Each row was made from one small tree. The marks that hang from a mark follow it in brackets, in the order of their numbers. Every link used is in the known rows. Write each row's tree.
Known rows
Q551(Q40(Q957(Q344(Q238) Q653))): [ 0.04 -1.15  0.66  2.78 -0.32 -0.28 -1.76 -1.89 -2.31 -0.97 -0.06 -1.90
 -1.21 -2.64  4.13  1.47  0.25]
Q40(Q551(Q344) Q957): [-0.71 -0.50  0.49  2.85 -1.25  1.70 -0.97 -0.77  1.57 -2.66  0.00 -0.05
 -0.29 -4.21  2.49  0.97  0.19]
Q40(Q551): [-0.68  0.12 -0.13  0.11 -0.09  1.06  0.02  0.20  0.30 -0.90  0.95  0.31
 -0.93 -1.85  1.29  0.00 -0.76]
Q40(Q551 Q957(Q344 Q653)): [-0.24 -1.13 -0.17  2.35 -0.95  0.77 -3.02 -0.17 -0.26 -2.08 -0.09 -0.80
  0.36 -2.64  4.15  0.14 -0.44]
Q344(Q238): [ 0.10  0.46  0.14  1.30  0.52 -0.20  0.96 -0.25 -1.57  0.13 -1.06 -0.89
 -0.81 -0.90  0.56  0.55 -0.09]
Q238(Q344(Q40) Q551): [ 0.20  3.44 -2.12 -0.75 -2.70  1.42 -0.95  0.61  0.22  0.68 -0.27  0.99
  0.56  0.05  4.28  1.35 -2.23]
Q344(Q40 Q238): [-0.32  0.78  0.44  0.86  0.11 -0.36  0.31 -0.73 -2.17  0.59  0.82 -0.26
 -1.23 -0.70  2.58 -0.07 -0.36]
Q653(Q344(Q40(Q551))): [-1.03 -0.74  0.12  0.63 -0.32  1.04 -0.97  1.18  0.05 -0.24  2.89  1.78
  0.01 -1.65  3.63 -0.24 -0.27]
Q40(Q551 Q957(Q344(Q238))): [-0.33 -1.23 -0.16  3.29 -0.41  1.64 -0.96 -0.91 -1.16 -1.69 -1.03 -0.72
 -0.90 -3.78  4.07  0.13 -1.51]
Q344(Q40(Q957)): [-0.85 -0.63  0.32  0.84 -0.55 -0.20 -1.10 -0.36  0.26 -0.30  1.13  0.36
  0.01 -1.28  3.59 -0.62 -0.28]
Q344(Q40): [-0.56  0.23  0.28 -0.38 -0.44 -0.12 -0.61 -0.57 -0.49  0.59  1.87  0.58
 -0.47  0.38  1.96 -0.52 -0.25]
Q957(Q344): [ 0.37 -0.94 -0.37  0.80 -0.93  0.85 -1.57 -1.00 -0.63 -0.16 -0.20  0.05
  0.50  0.71  0.53 -0.35 -0.50]
Q653(Q551(Q344)): [ 0.94  1.86  1.13  2.30 -1.51  1.58 -0.35 -0.02  0.01 -1.74 -0.77  1.36
  0.84 -0.23 -0.41  1.13  1.10]
Q344(Q40(Q551 Q957(Q653)) Q238): [-1.12  0.48  0.62  2.36  0.00 -0.53 -0.98  0.08 -1.75 -1.25  0.90 -1.13
 -1.40 -4.06  6.18  0.49 -0.22]
Q238(Q344(Q40(Q551 Q957(Q653)))): [-0.71  1.12 -0.99  1.21 -1.60  0.38 -2.06  0.88  0.75 -1.22  1.05 -0.41
  0.25 -2.35  6.47  0.87 -0.57]
Q238(Q551(Q344)): [ 0.49  2.39 -0.68  1.00 -2.54  1.86 -0.90 -0.59  0.39 -0.92 -1.33  0.41
  0.38 -1.67  0.90  2.04 -0.53]
Q40(Q957(Q344)): [ 0.23 -1.91 -0.26  1.96 -0.86  0.88 -1.92 -0.90  0.19 -0.93 -0.91 -0.20
  0.87 -0.95  2.16 -0.36 -0.65]
Q551(Q344(Q40)): [-0.47  0.43  0.75  1.03 -1.65  0.68 -1.24 -1.58 -0.19 -0.55  1.77  0.44
 -0.21 -0.42  1.51  0.33  0.85]
Q40(Q551(Q344(Q238)) Q957(Q653)): [-0.34  0.53  0.84  4.23 -0.69  0.38 -1.05 -0.50 -0.62 -2.76 -1.07 -1.86
 -0.67 -5.02  3.67  2.04  1.00]
Q238(Q344(Q40(Q957)) Q551): [ 0.06  2.40 -2.10  0.47 -2.75  1.48 -1.21  0.65  1.09 -0.11 -0.94  0.81
  0.99 -1.70  5.93  1.33 -2.31]

Write each row's tree
[-0.48  0.03  0.93  3.54 -1.05  0.34 -0.64 -1.67 -0.94 -1.17 -0.02 -0.67
 -0.66 -2.91  3.79  0.89  0.58]	Q551(Q344(Q40(Q957) Q238))
[ 0.37  0.06  1.26  1.01 -0.03  1.21  0.28  1.17 -0.21 -0.37  1.32  2.49
  0.51 -0.56  1.12  1.37  0.93]	Q653(Q344 Q551(Q40))
[ 0.77  1.89  1.00  2.86 -0.03 -0.40 -0.80  2.27 -2.96 -0.22  0.20  1.14
  1.39 -0.24  3.59  1.04  1.34]	Q957(Q653(Q344(Q40 Q238) Q551))
[-0.07  1.77 -1.58  0.17 -2.27  1.70 -0.41 -0.16  1.48 -0.46 -0.80  0.32
 -0.15 -2.77  4.70  2.68 -1.98]	Q238(Q344 Q551(Q40(Q957)))
[-0.09 -0.18 -0.57  0.85 -2.15  2.16 -1.99 -1.64  0.03 -0.78 -0.07  0.34
 -0.46 -2.91  4.22  1.30 -1.96]	Q238(Q551(Q40(Q957(Q344))))
[ 0.14  1.13 -0.25  1.05 -0.51  1.31  0.60  0.36 -1.33  0.34 -0.17  0.69
 -0.71 -2.96  3.16  2.74 -0.79]	Q653(Q344(Q238(Q551(Q40))))
[ 0.38  0.29  1.03  3.91 -0.01  0.67 -0.11  1.94 -1.34 -0.77 -0.51  1.79
  1.19 -1.97  4.61  0.52  0.41]	Q653(Q344(Q40(Q957) Q238) Q551)
[-0.16  2.69 -0.27  0.61 -3.03  1.78 -1.63 -1.02 -0.09 -0.46  0.59  1.03
 -0.08 -1.37  2.85  1.30 -0.71]	Q238(Q551(Q344(Q40)))
[ 0.44  2.57 -0.89  1.42 -2.12  0.63 -2.66 -0.68 -3.66  0.26 -0.62 -0.73
 -0.14 -0.77  5.12  1.16 -1.45]	Q957(Q344(Q40 Q238(Q551)) Q653)
[-0.15  2.78 -0.67  0.35 -1.17  0.74  0.04 -0.33 -2.20  0.72 -0.28  0.24
 -1.02 -1.60  3.92  1.05 -1.80]	Q344(Q40 Q238(Q551))
[-1.37 -0.58  0.34  0.90 -0.56  0.79 -0.99 -0.11  0.63 -1.17  2.01  0.60
 -0.94 -3.19  4.96 -0.58 -1.02]	Q344(Q40(Q551 Q957))
[ 0.62  3.25  1.69  3.42 -1.40  0.09 -0.99 -0.29 -2.86 -1.30 -0.02  0.14
  0.02 -0.83  2.76  1.71  1.76]	Q957(Q653(Q551(Q344(Q40 Q238))))
[-1.31 -0.04  0.35  2.05 -0.01  0.61  0.02 -0.41 -1.01 -0.96  1.00 -0.21
 -1.71 -4.13  5.52 -0.06 -1.20]	Q344(Q40(Q551 Q957) Q238)
[ 0.43 -0.44  1.51  3.56  0.52  0.96  0.82  1.10 -0.97 -1.09 -0.37  1.35
  0.23 -3.09  3.44  1.90  0.66]	Q653(Q344(Q238) Q551(Q40(Q957)))
[-0.17 -0.39  0.36  1.74  0.23 -0.10 -0.01  0.66 -1.76  0.62  0.94  0.63
  0.11 -0.68  3.00  0.33  0.31]	Q653(Q344(Q40 Q238))
[-0.31  0.33  1.30  2.03 -0.60  0.67  0.71 -2.72 -1.39 -0.77  0.87 -0.86
 -2.06 -2.60  0.95  2.17  1.04]	Q551(Q40 Q344(Q238))
[-0.67 -0.04 -0.01  1.61 -0.83  1.65 -1.20 -1.57 -2.62 -0.47  1.44  0.11
 -1.70 -1.75  4.44 -0.53 -1.61]	Q957(Q344(Q40(Q551) Q238))
[-0.28  0.69  1.20  3.75 -1.18 -0.72 -1.59 -1.14 -1.58 -1.43 -0.08 -1.53
 -0.30 -2.81  4.36  1.43  1.41]	Q551(Q344(Q40(Q957(Q653)) Q238))
[-0.08 -0.16 -0.01  1.61 -0.76  0.60 -1.23 -1.73 -2.95  0.32  0.59 -0.25
 -0.81  0.15  3.09 -0.39 -0.86]	Q957(Q344(Q40 Q238))
[ 0.73  0.92  1.15  1.13 -1.10  0.86 -2.01 -0.84 -2.01 -0.87  1.08  0.57
 -0.11  0.40  1.95  1.02  0.61]	Q957(Q344 Q653(Q551(Q40)))
[-0.26  1.88 -0.68  1.60 -1.29  0.60 -0.39 -0.05 -1.31 -0.15 -1.05 -0.04
 -0.57 -3.22  5.66  1.01 -1.86]	Q344(Q40(Q957) Q238(Q551))
[ 0.22  2.71 -1.70 -1.08 -2.21  1.83  0.05 -0.23  0.67  0.32 -0.17  0.52
 -0.47 -1.26  2.99  2.68 -1.87]	Q238(Q344 Q551(Q40))
[-0.07  0.26  1.44  1.31 -0.22  0.92  0.24 -0.06  0.33 -1.29  0.59  1.29
 -0.39 -2.19  2.25  0.89  0.12]	Q653(Q551(Q40(Q957)))
[ 0.32  2.16  1.39  1.93 -1.95  1.42 -0.97 -0.59 -0.51 -1.14  1.10  1.88
  0.39  0.06  1.54  0.53  0.95]	Q653(Q551(Q344(Q40)))
[ 0.26  1.97 -1.03  1.18 -2.03  1.73 -1.60 -1.22 -2.87  0.40 -0.49  0.28
 -0.54 -0.85  4.54  0.49 -2.46]	Q957(Q344(Q40 Q238(Q551)))
[ 0.56 -0.01  0.21  2.45  0.73 -1.02 -0.43  1.73 -1.97  0.00 -0.99 -0.87
  0.89 -0.94  1.61  1.59  1.40]	Q957(Q653(Q344(Q238)))
